Each row was made from one small tree. The marks that hang from a mark follow it in brackets, in the order of their numbers. Every link used is in the known rows. Write each row's tree.
Known rows
k_939(k_868 k_958): [-0.91  2.46  0.73  3.42 -2.30  0.74  0.81 -1.41  2.12  1.39  0.51  1.04
  4.71 -2.07 -0.49 -1.31  0.52 -1.40 -0.08  0.90]
k_939(k_958): [-1.12  2.20  0.43  1.70 -1.97  0.98  1.45 -0.74  1.14  1.59  1.00  1.38
  2.95 -1.31 -0.80 -1.96  0.49 -1.86 -0.35  0.60]
k_583(k_455 k_868 k_958): [-2.16  1.75 -0.12  2.69 -1.64  1.32  0.67 -1.01  2.30  1.19  0.94  3.36
  7.36  0.92 -1.63  0.30  0.62 -1.98  0.03  2.25]
k_7(k_939(k_958)): [-0.73  2.01  0.15  0.93 -1.95  1.21  1.45 -0.65  1.39  2.13  1.23 -0.25
  2.78 -1.97 -1.17 -1.93 -0.18 -2.37  0.22 -0.22]
k_77(k_7(k_171 k_583 k_939(k_958)) k_868): [-0.71  1.84  0.72  1.41 -3.12  0.26  0.45 -3.18  3.18  2.72  2.38 -3.25
  1.12 -2.50  0.11 -2.30  0.06 -2.62  3.27 -2.59]
k_7(k_171(k_455) k_583 k_939(k_868 k_958)): [ 0.31  2.07  0.19  0.92 -1.95  0.11 -0.80 -2.04  3.83  2.32  1.96 -2.51
  5.79 -3.55 -1.33 -1.70 -1.35 -1.79  1.87 -1.79]
k_583(k_455(k_939(k_868 k_958))): [-0.69  1.51  0.20  4.99 -2.01  2.46  0.62 -0.81  2.97  2.23  0.88  2.39
  7.90 -1.95 -0.64 -1.22  0.54 -1.54  0.27  1.79]
k_77(k_7(k_583) k_455(k_939(k_958)) k_868): [-1.48  1.65  0.61  4.16 -3.34  1.49  2.92 -3.11  3.18  3.22  1.48  0.09
  2.87 -1.28  1.82 -2.40  2.16 -2.55  1.49 -0.11]
k_77(k_7(k_939(k_868)) k_455): [-1.90  3.23  0.20  2.32 -2.24  0.96  2.10 -2.21  3.43  2.11  1.10 -0.55
  3.50 -2.24 -0.03 -1.28  1.48 -2.56  1.28  0.45]
k_7(k_583(k_868)): [-2.30  1.85 -0.26  0.37 -1.95  1.65  0.95 -0.81  0.89  1.76  1.49  0.41
  4.36 -0.34 -1.59 -1.00 -0.35 -1.91  1.37  0.12]
k_455(k_939(k_958)): [-0.91  1.38 -0.13  2.53 -1.81  2.26  1.80 -0.24  0.40  2.49  0.99  1.95
  4.58 -1.47 -0.28 -2.57  0.43 -2.06 -0.48  0.99]
k_7(k_171(k_455 k_868) k_939(k_958)): [ 0.01  2.43 -0.76  0.05 -1.13 -0.67 -0.19 -1.99  2.67  1.81  1.87 -0.58
  6.10 -3.74 -1.73 -1.37 -0.40 -1.48 -0.43 -0.33]
k_7(k_939): [-1.64  2.14 -0.59 -0.33 -1.20  1.62  1.77 -0.01  0.00  2.27  1.52 -0.07
  2.78 -1.50 -1.62 -2.01 -0.13 -2.61  0.37  0.09]
k_7(k_171 k_583): [-1.43  2.32 -0.07 -1.00 -1.44  1.05  0.11 -0.61  0.46  2.31  2.37 -0.83
  2.44 -1.49 -1.12 -2.50 -0.66 -2.19  1.92 -1.29]
k_171(k_455 k_868): [-1.80  2.69 -1.34  0.08 -0.64 -0.20  1.42 -1.00  0.58  1.10  1.12  2.09
  6.41 -1.97 -1.88 -1.14  0.72 -1.08 -1.99  1.55]
k_7(k_171 k_583(k_868 k_958)): [-1.60  1.77 -0.02  0.69 -1.88  0.74 -0.37 -1.73  1.48  1.87  1.77  0.05
  5.26  0.01 -1.00 -0.97 -0.69 -2.14  1.87 -0.31]
k_455(k_939(k_868 k_958)): [-0.70  1.62  0.12  4.35 -2.11  2.04  1.13 -0.86  1.38  2.29  0.57  1.66
  6.49 -2.22 -0.03 -1.95  0.50 -1.50 -0.09  1.30]
k_7(k_583): [-1.90  2.15 -0.18 -0.32 -1.67  1.48  1.48 -0.23 -0.05  2.04  1.70 -0.07
  2.49 -0.81 -1.21 -2.24 -0.30 -2.09  0.80 -0.43]

Which tree is each row?
[-0.82  2.16  0.50  4.82 -2.15  1.96  1.95 -1.58  2.93  2.79  0.61  1.88
  6.28 -2.20  0.94 -1.68  1.57 -1.91  0.10  1.65] | k_77(k_455(k_939(k_868 k_958)))
[-1.17  1.80 -0.89 -1.56 -1.25  0.78 -0.47 -1.20  2.52  2.40  2.51 -1.56
  5.91 -1.86 -2.40 -1.15 -1.43 -2.34  2.32 -1.17] | k_7(k_171(k_455) k_583(k_868) k_939)
[-1.30  1.78 -1.12  2.56 -0.90  1.68  1.38 -0.19  0.87  2.15  0.75  2.34
  8.30 -2.06 -0.96 -1.89  0.51 -1.55 -0.73  1.90] | k_171(k_455(k_939(k_868)))
[-1.78  2.15  0.18  4.29 -2.72  1.58  2.19 -2.63  2.67  2.53  0.84  0.52
  5.88 -0.63  1.36 -1.85  1.37 -2.27  0.88  0.73] | k_77(k_7(k_583(k_958)) k_455(k_939(k_868)))
[-1.74  2.63 -0.19  1.83 -2.20  1.07  1.30 -1.47  1.87  1.68  1.01 -0.78
  3.71 -2.31 -0.99 -1.59  0.42 -2.19  1.13  0.10] | k_77(k_7(k_939(k_868)))
[-0.44  1.59 -0.35  3.84 -1.67  1.32  1.14 -0.91  2.31  2.04  0.49  2.10
  8.28 -2.42 -0.55 -1.89  0.52 -1.35 -0.97  1.59] | k_171(k_455(k_939(k_868 k_958)))
[-1.62  2.36 -0.23  3.54 -1.41  2.30  2.22 -0.91  1.54  2.93  0.93  2.04
  6.28 -1.76  0.49 -1.75  1.55 -2.17  0.25  1.85] | k_77(k_455(k_939(k_868)))
[-1.05  2.35 -0.87 -0.21 -1.05 -1.01 -0.09 -2.21  1.28  1.44  1.76  0.16
  6.88 -1.50 -1.30 -1.35 -0.46 -1.22 -0.54 -0.25] | k_7(k_171(k_455 k_868) k_583(k_958))
[-0.86  2.68 -0.08  3.00 -2.18  0.70  1.09 -3.15  3.32  2.44  1.67  0.86
  5.06 -2.89  1.00 -2.10  1.80 -1.84  0.24  0.66] | k_77(k_7(k_171(k_868)) k_455(k_939(k_958)))
[-2.19  1.15 -0.40  3.07 -2.38  2.44  1.83 -1.59  1.88  2.80  2.04  0.77
  4.57 -0.68 -0.17 -2.01  1.14 -2.34  1.87  0.25] | k_77(k_7(k_583(k_455(k_939))) k_868)
[-0.67  3.01  0.34  0.76 -2.73 -0.23  0.63 -3.87  4.35  2.40  2.38 -2.93
  2.62 -3.32  0.08 -1.65  0.35 -2.15  1.86 -1.80] | k_77(k_7(k_171(k_868) k_583 k_939(k_958)) k_455)
[-2.66  3.06  0.26  2.54 -2.32  0.53  3.10 -2.63  2.44  2.13  1.29  1.29
  1.70 -0.73  0.95 -1.63  3.07 -2.65  0.79  0.99] | k_77(k_7 k_455 k_868)
[-0.15  2.59  0.13  1.95 -2.31 -0.33 -0.38 -2.65  4.46  1.58  1.46 -1.37
  5.33 -3.60 -0.89 -1.68  0.03 -1.90  1.24 -0.75] | k_77(k_7(k_171(k_455) k_939(k_868 k_958)))
[-0.67  0.83  0.09  2.55 -2.24  2.56 -0.89 -1.34  3.55  2.75  2.27  0.72
  7.31 -1.25 -1.13 -1.09 -0.79 -1.96  2.68 -0.09] | k_7(k_171 k_583(k_455(k_939(k_958)) k_868))
